What can hang from each mark
N: U W
T: G
W: F T
G: A T
F: G H U W
U: F

Each row was made from one small tree. Brackets hold a mark, then the marks that hang from it, in alphabetical order. Every link used is in the known rows. Write each row's tree.
Known rows
(F U): [ 0.30 -0.83  1.29  0.40  0.74 -1.94  0.25 -1.03  1.13  1.45  0.26 -1.17
 -1.23 -0.89 -0.25 -1.38]
(U F): [-0.05 -1.52 -0.03 -0.29  0.85  0.31 -0.16 -1.50 -0.38  2.19  0.19 -0.54
 -0.16 -1.70  0.47  1.21]
(F (G T)): [ 0.45  0.20  0.43  0.90  1.87  1.00 -0.41 -1.25  0.69  1.70  2.54 -2.39
 -1.80 -0.65 -0.34  1.10]
(F G H U W): [ 0.38 -0.69  1.12 -0.10  3.77 -2.79 -1.60 -1.83  3.45  1.73  1.28 -1.07
 -2.01 -0.96 -0.90 -2.69]
(W (F H) (T (G A))): [ 0.78  0.45 -2.68  1.35  5.70  1.50 -1.89 -1.42  0.52  3.56  3.24  1.37
 -2.11  0.46  0.68  0.95]
(N U W): [ 1.52  0.64  1.68  0.12  1.43 -1.21  0.56 -2.79  3.05  1.51  1.70 -3.50
 -0.78 -1.09 -0.11  0.96]
(G A T): [-0.24  0.56  0.32  0.63  3.89  1.77  0.55 -2.08 -0.45  2.09  2.42 -0.96
 -1.64 -0.30 -1.17  0.26]
(W (F H U) (T (G A))): [ 0.90 -0.21 -2.01  1.85  5.80 -0.06 -2.20 -1.33  0.87  3.74  2.75  1.36
 -2.34  0.07  0.38 -1.18]
(N U (W (F H) T)): [ 1.77  0.83 -0.48  1.30  5.63 -1.38 -0.63 -3.66  3.87  3.07  2.34 -2.02
 -0.44  0.24  0.51  0.23]
(U (F (G T) H)): [ 0.12 -1.05 -0.37  0.66  4.12  0.94 -1.26 -1.56  0.27  2.47  2.05 -0.90
 -1.31 -1.66 -0.20  0.54]
(W (F G U) T): [ 1.17 -0.30 -0.73  1.91  2.83 -1.01 -1.63 -1.29  1.52  3.67  1.86 -0.43
 -1.33  0.01  1.05 -0.64]
(F (G A) H U (W T)): [ 0.54  0.24  0.27  0.90  6.00 -0.93 -2.27 -2.36  2.71  3.40  2.45  0.40
 -2.59 -0.72 -1.05 -2.98]
(U (F (G A T) H W)): [-0.25 -0.64 -0.40 -0.06  6.17  1.00 -1.86 -2.89  0.79  3.15  2.32 -0.11
 -1.36 -1.66 -1.04 -0.53]
(N W): [ 0.51 -0.10  0.67 -0.70  0.33 -0.22  0.10 -2.84  2.86  1.32  0.69 -1.29
 -1.25 -0.60 -0.72  1.17]
(W (T G)): [ 1.08 -0.12 -1.53  1.08  1.05  1.25 -1.33 -1.08  0.60  2.20  1.73 -1.21
 -1.81 -0.41  0.52  1.59]
(T G): [ 0.70 -0.45 -0.47  0.06 -0.16  0.68 -0.77 -0.41  0.39  1.14  1.77 -1.45
 -2.03 -0.88  0.36  1.94]

Which tree is each row?
[ 0.33 -0.06  1.51 -0.13  2.49 -1.21 -1.39 -1.75  1.72  2.65  1.92 -0.53
 -2.26 -1.30 -0.81 -1.93]	(F (G A) U W)
[ 1.79  0.87  0.76  0.63  4.25 -1.48 -0.75 -2.60  3.71  2.51  3.20 -2.37
 -1.29 -0.53  0.65  1.02]	(N U (W (F G H)))
[ 0.61  0.22  0.10  0.71  5.58 -0.58 -1.45 -2.99  2.96  3.13  2.81  0.10
 -2.42 -0.19 -1.13 -1.28]	(N (W (F (G A T) H U)))
[ 0.06  0.09  0.84  0.66  6.67 -1.08 -1.67 -2.58  2.40  2.49  2.68 -0.77
 -2.65 -0.78 -1.96 -3.31]	(F (G A T) H U W)
[ 1.01 -0.45 -0.78  0.81  2.70 -1.54 -1.13 -3.40  3.44  3.20  0.57 -0.55
 -0.80  0.25 -0.02 -0.87]	(N (W (F U) T))
[ 0.27  0.12 -0.07  1.59  6.48 -0.46 -1.20 -1.45  0.94  3.23  3.28  0.32
 -2.31 -0.06 -0.44 -1.74]	(W (F (G A T) H U))
[ 0.27 -1.04 -1.92 -0.09  5.36  1.08 -2.54 -2.71  0.80  3.34  1.54  0.80
 -1.25 -1.47 -0.25 -0.16]	(U (F H (W (T (G A)))))
[ 0.60 -0.45  1.26  0.82  2.68 -1.60 -0.90 -0.47  1.95  1.73  1.91 -0.60
 -2.57 -1.11 -0.34 -1.51]	(F G H U)
[ 0.99 -0.50 -0.02  0.64  5.61 -1.46 -1.00 -3.12  1.98  2.91  1.26 -2.40
  0.36 -1.48  0.45 -0.87]	(N (U (F H (W T))))
[ 1.35 -0.14 -0.54  1.09  2.33 -1.04 -1.85 -2.82  3.45  3.53  1.54 -0.59
 -1.55 -0.12  0.23 -0.24]	(N (W (F G U) T))
[ 2.14  1.17 -0.28  1.56  5.26 -0.85 -1.37 -3.11  3.97  3.43  3.42 -2.15
 -1.26 -0.13  0.79  0.78]	(N U (W (F G H) T))
[ 2.15  1.34 -0.02  1.21  2.78  0.90 -1.19 -2.60  2.07  2.97  3.38 -2.43
 -2.13 -1.11  0.11  1.49]	(N U (W (T (G A))))
[ 0.72  0.19  0.54  0.87  3.55 -0.63 -2.01 -2.20  1.96  3.57  2.10 -0.38
 -2.20 -0.96 -0.62 -2.13]	(F (G A) U (W T))
[ 1.12 -0.21 -2.55  1.26  2.42  0.73 -1.70 -1.36  0.75  3.01  2.00 -0.53
 -1.19  0.43  1.31  1.76]	(W F (T G))
[ 0.42  0.26  1.32  1.41  3.11  0.37 -0.70 -1.03  0.09  2.64  2.94 -1.08
 -2.76 -1.11 -1.02 -1.33]	(F (G A T) U)
[ 1.14 -0.56  0.20  0.55  3.60 -1.23 -0.72 -2.99  1.34  3.00  0.90 -3.01
  0.63 -1.62  0.75 -0.16]	(N (U (F (W T))))
[ 0.48  0.25 -1.58  0.23  5.53  0.58 -2.11 -2.66  2.20  2.49  2.28  0.04
 -2.06 -0.21 -0.74 -0.57]	(F H (W (T (G A))))
[ 2.23  0.69 -1.26  1.42  5.00 -0.78 -1.70 -3.00  3.59  2.96  3.08 -2.21
 -1.32 -0.03  0.77  0.99]	(N U (W (F H) (T G)))
[ 0.13  0.66 -0.86  0.99  6.35  1.17 -0.85 -1.65  0.64  3.07  3.78  0.31
 -2.05  0.24 -0.16  0.47]	(W (F (G A T) H))
